Known rows, with every way that one mark hangs from another:
{Q44 Q624}: [-27   7   2 -11  29  -9 -20 -26  11   3   8 -17  10  14 -12  -8  13  51
 -13  21 -35]
{Q683 {Q986 Q299 Q514 {Q694 Q665}}}: [ 34 -18 -20  27 -33  12  16  10  -6 -35  -6   7   9  -8  14  15 -17 -37
  -2  14 -17]
{Q299 Q986}: [-21 -10 -14 -14   4 -16   0 -21  -4  51  -4 -10   2  -6 -24   1  12  38
  -1  -6  -9]
{Q44 {Q624 {Q986 Q299 Q683}}}: [-24   2  31 -22  15  -7   0 -11   5  13  19  10  19   3   4 -11   8  10
 -12  15 -18]
{Q694 Q665}: [-23 -10   0  -3  35  24 -13  -4   0  10  -4 -23  12  10 -13   7  15  35
 -20   4 -24]
{Q299 {Q986 Q514 Q694}}: [  4   1 -36  -4 -30 -21  -3 -14  -5  11  -9  -2  -7 -15  -8 -18   0  -3
   5 -10  15]
{Q624 Q44 {Q986 Q683 {Q694 Q665}}}: [-17  17  10  22  13  22  -4   4  28  12   0   4   2  19  14  -5  -3  10
  -9 -21   2]
{Q665 {Q694 {Q986 Q299 Q514 Q683}}}: [  0  -3  28 -22  -6 -10  -6  32 -12  22   0  -2 -41   0 -11 -14  40 -11
  -1 -10  28]
{Q694 Q665 {Q986 Q514}}: [  5  -3 -12 -38   9  26 -46   8   3 -14 -18 -24   4   8  -8  -2  32  24
 -25  -7  -2]
{Q299 {Q986 Q683 {Q694 Q665}}}: [  7  16 -13  19  -1   0  13   2  -5  14   1  -7 -13  -7   6  -8   7 -14
   8 -14  28]
{Q694 Q665 Q986}: [ -5  -4  -4 -27  26  32 -33  11   5   5 -19 -28   0  20 -15  14  27  40
 -21  -1 -20]
{Q665 Q694}: [-41 -12  13  10  26  11  12   4  -7  35  -3 -19 -37  13 -32   1  28  38
 -10   3 -19]
{Q624 Q44 {Q986 Q514 Q683 Q694}}: [-12  16   7  13 -15 -10 -15  -8  21   4  -1  16   0   0  16 -18 -12   2
  -3 -26  17]
{Q44 {Q624 {Q986 Q299}}}: [-30  -9  12 -33  15   2  -4 -17  14  17   9   4  26  10 -10  -8   7  25
 -21  21 -44]
{Q986 Q299 Q514 Q683 {Q694 Q665}}: [ 19   9   3   9 -15  -4   1  26 -16 -22  10  10   3 -18  29 -19  -1 -57
   8  -5  39]
{Q514 {Q986 Q299 Q683 {Q694 Q665}}}: [ 32  -5  19   1  18   2  30  12 -11 -15  14   9   4  -2   0  29 -14 -32
  30   1  18]
{Q44 {Q624 {Q986 Q299 {Q694 Q665}}}}: [-13  -1  -4 -12  10  24   5  -1  17 -10   7   1  18  17   5 -11   4  -5
 -21  25 -37]
{Q694 Q665 {Q986 Q299 Q514}}: [ 13 -12  -6 -54   0  15 -32  20  -1   2 -11  -8  13   4  -3  -7  29  -4
 -17  -4   0]
{Q299 {Q986 Q694}}: [ -7   1 -28   7 -16 -17  11 -14  -3  31  -8  -6 -10  -5 -12  -1  -6  19
  10  -5  -1]
{Q44 {Q624 {Q986 Q299 Q514 Q683 Q694}}}: [ -1  13   9 -12 -16 -10  -3  -5   6 -21  14  18  12  -5  18 -27  -3 -28
  -7  12   4]
{Q514 Q986}: [ -3 -21  11 -18  33  -3   5 -24  -3   4   0  -7   8   2 -36  42  -7  44
  15   4 -18]

Rows:
[  5  17  -1  26 -14 -18  -9   1 -14 -26  -1   3 -12 -19  14 -11 -14 -12
  10  -8  37] : {Q986 Q514 Q683 Q694}
[ 27  -8  22   3   6 -22  34   4 -16  -7  13  16  -1  -8  -5  31 -28 -21
  40   2  21] : {Q514 {Q986 Q299 Q683 Q694}}
[ -8 -16   9 -32  -7   0  -8  26  -7  26  -9  -8 -36   7 -20 -13  44   5
  -9  -3   1] : {Q665 {Q694 {Q986 Q299 Q514}}}
[ 18   3  15  15  16 -11  19  -9  -8 -21   4   1 -13  -1 -11  36 -27   6
  33  -1  17] : {Q514 {Q986 Q683 Q694}}
[ 25   5  14  15  27  13  17   1  -6 -32   4  -5  -7   3  -5  33 -13  -8
  23  -2  17] : {Q514 {Q986 Q683 {Q694 Q665}}}
[ 17  18 -22   9 -19  -7  -5   2  -7  -7   1  -4  -8 -19  10 -23  11 -35
   3 -20  45] : {Q299 {Q986 Q514 Q683 {Q694 Q665}}}
[ 29 -21 -16  27 -44 -12  21   1  -9 -23  -7  15   5 -14   9  16 -30 -24
  10  14 -16] : {Q683 {Q986 Q299 Q514 Q694}}
[ 18 -10  -6   5  25  24  13  -5   0 -25  -5 -13   0  14 -21  36 -11  11
  14   4 -11] : {Q514 {Q986 {Q694 Q665}}}
[ 20   2  13 -42   1   4 -32  26  -9  -5  -1  -4   7  -6  12 -11  27 -22
  -8 -12  30] : {Q694 Q665 {Q986 Q299 Q514 Q683}}
[  0  17   5  35  15  17   4  11  -8 -16   0 -11 -11   2  14   2  -6  -9
   3  -1  15] : {Q986 Q683 {Q694 Q665}}
[ -3  21   2   1   2  23 -20  -8  15 -46   6  -3  10   5  20 -27   8 -16
 -23   8   2] : {Q44 {Q624 {Q986 Q514 Q683 {Q694 Q665}}}}
[-29   1  -5  10  -1   7  -1 -14  29  30 -10   7   1  21  -4   2 -14  41
  -5 -11 -30] : {Q624 Q44 {Q986 Q694}}
[  1  15 -10  19 -15 -26  17  -6 -11  25   1   0 -17 -13   0  -5  -5   0
  18 -11  28] : {Q299 {Q986 Q683 Q694}}
[ 14   6   7   9 -25 -31   6  15 -21  -8  10  19  -1 -24  22 -16 -19 -43
  19  -4  37] : {Q986 Q299 Q514 Q683 Q694}
[-34  -6   2 -20   3  -2 -31 -22  29  30  -6   5  19   6 -11 -12   4  41
 -20 -19 -21] : {Q624 Q44 {Q986 Q514}}
[-13   8  20   9  -7 -15  14   7  14  40   8  28   4   8  16  -4 -19  -6
  10 -16   3] : {Q624 Q44 {Q986 Q299 Q683 Q694}}
[  0   2 -33   5  -3   8   9  -4   2  17  -8 -13  -6   1  -8  -3   9   2
  -1  -4  -4] : {Q299 {Q986 {Q694 Q665}}}
[ 26 -21 -13  34 -16  18  33  12  -4 -14  -7   5   4   8  10  31 -23 -16
   2  20 -35] : {Q683 {Q986 Q299 {Q694 Q665}}}
[ -7  21   5   2  -7  -1 -20 -15  11 -37   7   4   4  -1  12 -24  -3  -3
 -13   9   2] : {Q44 {Q624 {Q986 Q514 Q683 Q694}}}
[  8   7  11  21   6   0  20  23 -16   0  10   8  -1  -4  20   0  -7 -36
  11   2  20] : {Q986 Q299 Q683 {Q694 Q665}}
[-28  -2   2 -28   8   4 -32 -30  15 -14   2  -6  21   4 -12 -18  12  33
 -30  13 -31] : {Q44 {Q624 {Q986 Q514}}}
[  5 -11 -14  -1 -27 -16   6   7 -12  -1  -1  11   6 -16   8 -12 -17 -22
  10   4   5] : {Q986 Q299 Q514 Q694}
[ 16 -23  -8  36 -27  -8  38   3  -8  -4  -7  11   0   0   3  32 -33  -4
  12  21 -35] : {Q683 {Q986 Q299 Q694}}
